Known rows, with every step that occurs
gifomo, maba: [ 2.24  1.14  0.88  0.88  0.23 -0.81  0.22  0.24  1.12  1.15 -1.90 -0.35
  0.96  0.28  1.48  1.53 -2.14  0.78  1.71 -1.13]
nubuv, gifomo, tipegup, mokin, maba: [ 0.12 -2.57  0.63 -1.90  4.08 -1.98 -4.36  2.70  1.25 -1.79 -3.35 -4.97
  3.84  4.20  1.69 -0.90 -0.77  3.39  1.84 -0.59]
mokin, maba, tipegup: [ 2.32  0.07 -1.15  0.56  2.86 -2.38 -0.87  1.85  0.01 -1.02 -1.28  0.98
  0.53  2.28  0.62  0.14 -1.23  1.15  2.49  0.77]
gifomo, maba, nubuv, mokin, revu: [-0.02  2.49 -1.88  1.00  2.00 -4.81 -0.65 -0.24  4.92 -0.74 -2.06 -1.44
  0.50  1.99 -2.13  0.42 -2.26  1.36  3.85 -1.27]
tipegup, mokin, maba: [ 1.77 -1.64 -0.04 -1.90  3.57 -0.11 -2.58  1.10 -0.38 -2.29 -1.65 -1.29
  2.09  2.33 -0.37 -0.48 -1.44  1.13  1.26 -0.02]
tipegup, mokin, gifomo, maba: [-0.05  1.73  1.94 -1.67  4.00 -0.80 -2.90  2.70 -1.07 -1.87 -2.60 -2.89
  1.64 -1.35  3.41 -0.05 -2.04  3.24  2.93 -1.59]
mokin, maba: [ 0.73 -1.38 -0.90 -0.01  1.06 -0.81 -1.16  0.06  0.20 -0.56 -1.65 -1.20
  1.30  1.44 -0.58  0.79 -1.10  0.24  0.48  0.43]
tipegup, mokin: [ 0.93 -0.31  0.71 -1.99  2.50  0.83 -1.26  1.16 -0.81 -1.74  0.00 -0.41
  0.99  1.11  0.28 -1.12 -0.37  0.83  0.70 -0.36]
maba, tipegup: [ 1.58  1.38 -0.22  0.49  1.76 -1.49  0.32  1.61 -0.06 -0.28  0.45  2.04
 -0.64  0.75  1.12 -0.46  0.06  0.93  2.02  0.50]
gifomo, mokin, maba, tipegup: [ 2.02 -0.97 -1.59 -0.18  2.04 -4.21 -1.73  1.72  0.60 -2.86 -0.04 -1.46
  1.95  2.01 -0.08 -2.34 -1.63  2.21  4.10  1.34]
nubuv, gifomo, maba, tipegup, mokin, revu: [-0.44  2.62  0.97 -0.08  3.60 -2.74 -3.27  4.05  3.03 -1.42 -3.20 -1.47
  2.99  2.86  1.18  0.46 -4.82  3.34  5.00 -0.72]
gifomo, mokin, maba: [ 0.28 -2.35 -1.36 -0.82  0.41 -2.53 -1.95  0.11  0.77 -2.62 -0.58 -3.54
  2.50  1.42 -1.08 -1.82 -1.56  1.26  2.26  0.84]
maba, nubuv: [ 1.68  1.25 -1.88  0.34  0.95 -0.82 -0.24  0.14  1.45 -1.59  0.55 -0.13
 -1.13  1.41  1.48 -0.69  0.90  0.39 -0.55 -0.33]
tipegup, mokin, revu: [-2.17  0.46 -0.27 -2.02  2.08  0.23 -1.88  0.76  1.51 -0.89 -0.87 -0.50
  0.61  1.19 -1.91 -0.61 -3.65  1.34  1.41  0.57]
gifomo, tipegup, mokin: [ 1.08 -0.76  1.28 -2.58  3.42 -0.35 -1.13  1.14  0.56  0.16 -0.79 -1.17
  0.73  1.71  1.87 -1.75 -0.67  2.62  1.53 -0.26]
gifomo, tipegup, mokin, maba: [ 2.03 -2.25  0.01 -2.56  4.35 -1.25 -2.38  1.27  0.99 -0.36 -2.47 -2.48
  1.88  3.37  1.21 -1.05 -1.91  2.96  2.19  0.00]
tipegup, mokin, maba, nubuv, revu: [ 3.30 -0.17 -3.30 -2.56  3.32 -2.31 -2.08  2.42  1.45 -3.32 -0.86  1.19
  0.85  2.36  1.69  0.71 -1.56  1.47  1.81  0.37]
maba, tipegup, mokin, gifomo: [-0.61  1.87  0.70 -2.26  5.58 -1.55 -2.75  4.38 -2.54 -3.41 -0.51 -0.33
  0.15 -0.83  2.93 -2.00 -0.12  3.49  3.08  0.07]
mokin, gifomo: [-3.12  0.82  0.02 -0.64  1.42 -0.70 -1.59  1.59 -1.57 -1.16 -0.82 -2.05
 -0.14 -2.56  1.69 -0.44  0.51  1.80  0.50 -0.07]
maba, nubuv, gifomo, revu: [-0.51  2.40 -1.91  1.94  0.16 -2.79 -0.52  0.94  2.88 -1.63 -0.57 -0.56
 -0.07  3.41 -0.28  1.68  0.85  1.57 -1.12 -1.13]
nubuv, revu: [ 0.05  0.18 -1.20 -1.04 -1.12 -1.16  0.88  0.99  0.37  0.62  0.25  2.78
 -0.19 -1.31  0.58  1.70 -0.90  0.06  1.13  0.61]
nubuv, mokin, gifomo: [-3.90  0.11  0.42 -0.99  2.43 -3.33 -1.62  1.40 -1.53 -2.38 -0.73 -2.78
  0.78 -2.00 -1.25 -1.16  2.54  1.64  2.45 -0.66]

Rows
[ 1.49 -0.58 -1.63 -0.88  4.26 -1.75 -4.69  2.97  1.53 -5.19 -1.95 -4.27
  3.20  4.60  1.70 -0.96  0.52  1.86  0.54 -0.98] : tipegup, mokin, maba, nubuv, gifomo
[-0.21  0.81 -1.34  1.05  0.58 -1.71 -2.19  1.56  2.05 -2.85 -0.38 -2.72
  0.94  2.35  2.01 -0.44  1.96  0.79 -0.79 -0.84] : maba, nubuv, gifomo
[ 0.49  3.28  0.96  0.66  3.49 -3.01 -1.27  3.46 -0.36 -0.61 -2.22 -0.51
  0.25 -1.57  4.30  0.38 -1.89  3.35  4.16 -0.80] : mokin, gifomo, maba, tipegup
[ 4.57  2.30  1.80 -0.52  4.37 -1.48 -0.77  2.84  0.10 -1.15 -1.56  1.36
  1.41  1.78  2.86 -0.13 -2.64  2.31  4.34 -1.13] : gifomo, maba, tipegup, mokin
[ 1.41 -0.68 -1.02  0.32  3.93 -4.72 -0.68  1.74  0.17 -2.07 -1.11  0.33
  1.50  2.86 -2.37 -0.46  0.96  1.15  4.58  0.22] : nubuv, mokin, maba, tipegup
[-1.99  0.55  1.05 -2.76  3.82  0.00 -3.21  2.59 -2.32 -2.95 -0.82 -2.47
  0.69 -1.50  2.02 -1.64  0.04  2.65  1.14 -0.33] : tipegup, mokin, gifomo
[ 1.95 -0.92 -4.51 -1.40  0.40 -4.91 -1.47  1.24  2.66 -3.60  0.52 -0.82
  1.32  1.45  1.00 -0.70 -1.55  1.48  2.59  1.21] : gifomo, mokin, maba, nubuv, revu
[ 0.40  0.98 -3.05  2.01  1.18 -3.80 -1.74  0.94  3.13 -2.05 -2.23 -1.47
  1.27  4.87 -0.88  2.33 -0.22  1.94 -0.43 -0.80] : mokin, maba, nubuv, gifomo, revu
[ 1.70  3.02  0.00 -1.15  5.14 -1.92 -3.39  2.80  0.22 -3.59 -2.08 -2.90
  0.58 -0.09  4.90 -0.88 -1.20  3.55  2.19 -2.04] : tipegup, mokin, gifomo, maba, nubuv
[ 1.63  3.09 -1.24 -2.29  4.05 -3.02 -2.48  3.90  0.63 -2.93 -1.93 -0.16
  0.55 -1.39  5.34  0.89 -2.10  3.47  3.49 -1.35] : tipegup, mokin, gifomo, maba, nubuv, revu
[-2.30  1.35 -2.85  0.28  1.56 -4.01 -0.95 -0.36  3.87 -1.87 -0.04 -0.85
 -0.47  1.95 -3.62 -1.21 -0.13  0.68  2.31 -0.08] : maba, nubuv, mokin, revu
[ 3.72  2.79 -2.04  0.44  0.19 -2.95  0.63  1.39  3.09 -0.06 -1.10  2.40
 -0.29  0.26  3.63  2.48 -2.10  0.95  2.17 -0.97] : gifomo, maba, nubuv, revu
[-0.31  2.61  1.04  0.40  4.47 -5.53 -1.01  3.26 -0.42 -1.66 -2.29 -0.99
  1.07 -1.09  1.52 -0.24  0.28  3.44  6.13 -1.35] : nubuv, mokin, gifomo, maba, tipegup
[ 1.69  1.49 -3.13 -0.56 -0.03 -2.21  0.43  1.18  1.94 -1.07  0.80  2.58
 -1.34  0.07  1.93  0.98  0.04  0.27  0.57  0.28] : maba, nubuv, revu
[ 2.75  1.09  0.60 -1.32  4.30 -0.78 -1.05  2.74 -0.94 -2.22  0.30  1.72
  0.39  1.94  1.29 -1.63 -0.46  1.67  2.72  0.07] : maba, tipegup, mokin
[ 0.41 -0.47 -2.39  0.98  1.65 -2.44 -3.38  1.84  2.03 -3.32 -2.03 -3.88
  2.01  3.76  1.44  0.05  0.71  0.94 -0.30 -0.45] : mokin, maba, nubuv, gifomo
[-1.84 -0.92  0.61 -0.10  0.54 -1.86 -1.75  1.57  1.81  0.63 -1.81 -3.59
  1.68  1.68  2.00 -0.40  0.68  2.38  0.63 -0.36] : nubuv, gifomo, tipegup
[ 3.51 -0.98 -1.69 -2.16  5.58 -2.25 -2.75  1.26  2.30 -2.10 -1.73 -2.62
  0.74  4.53  2.71 -1.87 -0.86  3.13  1.56 -0.27] : gifomo, tipegup, mokin, maba, nubuv
[-3.24  2.24 -0.49  0.34  0.80 -1.99  0.01  0.81 -0.52  0.27 -1.00  0.02
 -1.00 -1.42 -0.71  1.69 -0.66  2.55  0.23 -0.22] : mokin, gifomo, revu
[ 0.57  3.34 -1.93 -0.46  1.63 -3.76 -1.16  2.78  1.59 -1.20 -1.89  0.20
 -0.41 -2.27  5.34  1.94 -1.69  2.82  2.65 -1.07] : mokin, gifomo, maba, nubuv, revu
[-3.87 -0.54  0.53 -1.44  3.34 -4.24 -1.52  1.20 -0.09 -0.63 -1.64 -3.80
  0.63 -1.09  0.32 -1.93  2.15  3.41  3.31 -0.42] : nubuv, mokin, gifomo, tipegup
[-0.65  0.05 -1.63  0.21 -0.09 -3.46 -3.09  1.73  2.34 -4.75  0.82 -5.09
  2.29  2.29  1.45 -3.04  1.62  1.64  0.85 -0.38] : maba, nubuv, gifomo, mokin
[-2.41 -1.19  0.03 -0.17 -1.17 -2.31 -2.56  1.40  0.90 -3.12  0.21 -4.90
  3.49  0.78  0.00 -2.39  0.55  1.50  1.35 -0.02] : nubuv, gifomo, mokin
[-2.80  0.27  0.34 -1.34  2.34 -1.79 -1.52  1.55 -0.17  0.56 -1.69 -3.28
 -0.45 -1.64  3.42 -1.19  0.12  3.65  1.31  0.05] : mokin, gifomo, tipegup
[-1.82 -0.22 -0.12 -2.54  2.93 -0.96 -1.74  0.66  2.82  0.82 -1.55 -1.56
  0.40  1.82 -0.30 -1.35 -4.07  3.13  2.48  0.52] : gifomo, tipegup, mokin, revu
